In the rows, 128 means zero.
Known rows, with every step that occurs
tokuv pilal masab terif: [145 108 139 132 154  87 141  98 115 100 102 164 130 144 152 112  93 127
 154  98 140 121  81  97]
rolozul masab: [150 106 183 133 163 145 119 106 150 119  79 164  99 122 155 154 115 147
 103 135 156 116 130  84]
pilal tokuv: [162  86 150 154 177 145 127  81 141  93  87 164  84 150 114 162  92 138
 128 134 139 130 117  77]
kololap pilal masab terif givaki rolozul tokuv: [123 103 146 119 179 123 174  49 128  62  82 152 102 131 136 122 113 160
 101  96 151 118 111 127]
rolozul givaki terif masab pilal kololap: [113  80 175 116 137 108  88  82 110 125  82 190 123 120 139 147 108 191
 115 147 109 134 108 164]
masab terif: [163 103 145 138 167 148 146 104 145 114  94 178 103 140 134 141 104 125
 117 127 137 118 100 120]
terif kololap pilal masab nonodi: [144  61 150 157 146  85 161 106  95  84  68 143 128 170 157 140  74 175
 123 121 129 134  75  97]
rolozul tokuv pilal: [154 125 152 155 171 119 127  79 142 106  67 146 103 123 118 164 116 143
 139 110 126 135 107 107]
nonodi masab pilal: [154  91 192 143 175 141 113  89 135  86  96 170  97 131 158 164 117 160
 146 138 138 103 100 119]
kololap pilal masab: [139 104 156 169 165 111 173 101 117  97  89 148 110 155 146 147  93 158
 106 127 137 114  86  42]
kololap pilal masab rolozul tokuv: [130 111 145 148 193  84 147  73 115  68  83 140 100 138 134 151  90 149
 108 129 117 142 122  91]
givaki terif masab nonodi: [149  64 144 100 163 126 102 114 105  98 104 153 110 134 172 138  97 137
 101 129 115 118  79 116]
rolozul masab terif kololap pilal tokuv: [103  87 164 136 152 109 131 106 109  68  75 206 108 135 133 130  72 188
 120  85 172 118 113 146]
terif masab pilal kololap: [144  76 174 150 159  90 100 104 101  97  69 197 118 138 133 134  83 183
 124 138 134 137  91 139]
givaki terif kololap: [136  86 177 129 151 152  98  88 134 136 104 161 121 131 125 152 101 154
 104 132 118 118  81 136]
nonodi masab terif kololap: [142  67 170 102 167 150 106 120 136 106 100 197 117 144 154 134  97 153
 139 103 141  95 103 162]
pilal masab nonodi: [174  63 142 134 164 103 148  98 117  94  83 131 111 163 165 137  86 129
 131 146 122 136 101  62]
nonodi masab: [161  84 174 126 181 166 117 113 152 109 102 165  96 145 159 166 120 142
 126 132 137  95 112  83]
tokuv pilal masab rolozul: [157 112 154 136 167  74 107  75 123  92 105 135 127 145 151 136 103 127
 148 125 125 147 100  96]
givaki rolozul tokuv pilal masab nonodi: [156  80 138 122 176  97 130  50 122  86  92 104 119 139 156 125 106 134
 133 101 117 158 107  94]
givaki rolozul: [170  98 169 148 181 184 129  67 168 134 112 133  98 137 137 147 127 135
  86 131 135 130 109  95]
terif givaki rolozul tokuv pilal kololap: [161 109 167 131 162 128 112  43 149 103  60 151 121 136 105 154 130 173
 121 114 139 154 110 149]
nonodi masab terif: [153  85 159 109 178 160 125 121 145 100 112 188 103 143 164 140 110 132
 131 115 141  90 107 119]
masab rolozul: [176 107 161 142 182 137 113  82 153 108  98 147  99 142 136 165 115 126
 111 154 124 142 119 120]
kololap pilal: [154 120 161 183 164 144 170 106 139 108  83 156  98 149 132 171 112 161
  94 129 140 117  84  75]

Rows
[152 105 155 108 153 112 135  51 134  87 103 148 129 138 153 110 127 139
 140  93 159 125  88 133]	tokuv pilal masab terif givaki rolozul
[169 102 162 114 168 175 140  57 167 101  95 163 100 135 136 136 136 136
 104 121 157 120 107 156]	masab terif givaki rolozul
[142 105 164  83 179 152 110  56 155  69  94 165 107 117 150 140 146 151
 146  75 151 106 115 176]	nonodi masab terif givaki rolozul tokuv pilal
[157  89 172 102 177 157 104  85 173 114  97 155  95 142 166 181 145 144
 132 150 115 121 164 135]	nonodi masab rolozul givaki
[123  82 169 131 161 140 140 128 125  90  96 198 118 149 155 142  97 179
 125  90 148  88  80 153]	nonodi masab terif kololap pilal
[152  91 170 172 171 120 122  57 124  69  80 169  82 136 114 163  89 156
 149 141 141 138 103 110]	masab pilal tokuv
[150 111 216 127 158 147 108  35 153  82  73 154  96 104 154 148 144 176
 110 134 176 128 124 155]	terif givaki rolozul masab pilal
[153  75 193 145 164 125 101 100 123  96  87 191 116 149 144 158  99 180
 142 147 130 120  96 124]	nonodi masab pilal kololap
[171  83 141 140 149  77 141  95 108  89  84 126 128 159 166 136  93 134
 156 121 125 142  78  72]	tokuv pilal masab nonodi
[156 104 155 106 184 168 139  42 165  90  78 161  90 117 121 139 133 138
 105 111 146 125 129 169]	masab terif givaki rolozul tokuv
[126  86 166 166 153  99 154 101 108 105  77 157 125 157 137 139  82 180
 115 115 138 118  84  86]	terif kololap pilal masab
[170 107 156 121 156 148 150  87 149  91  69 183  98 140 132 150 122 138
 128 133 155 112 102 146]	masab terif givaki
[171  62 141 122 168 117 122 122 114  92  74 156 102 147 167 140  95 143
 116 128 130 127 100 109]	terif masab nonodi
[161  91 156 129 183 102 116  78 132  97 104 139 109 148 150 140  97 123
 123 150 121 142 122  87]	pilal masab rolozul
[108  86 164 154 154 133 120  82 109  89 101 172 109 143 109 160  78 182
 105 108 130 117  71 117]	givaki terif kololap pilal tokuv
[140  95 204 125 164 137  99  21 142  51  74 163  82 110 137 148 124 179
 128 125 182 136 137 145]	terif givaki rolozul masab pilal tokuv
[123  89 157  97 152 150 103  95 138 137  97 163 103 116 156 151 128 154
 100 130 114 108 123 124]	rolozul givaki terif masab
[154 113 149 116 142  85 144  81 118  76  76 167 128 144 146 124 110 140
 166 104 157 116  82 123]	tokuv pilal masab terif givaki
[151 101 188 126 175 173 110  77 166 129 105 144  99 117 159 139 128 147
  78 121 156 125 136  95]	givaki rolozul masab
[145  92 147 109 204 107  87  87 128  83  78 162  89 117 137 145 101 138
 109 125 120 140 145 145]	terif masab rolozul tokuv
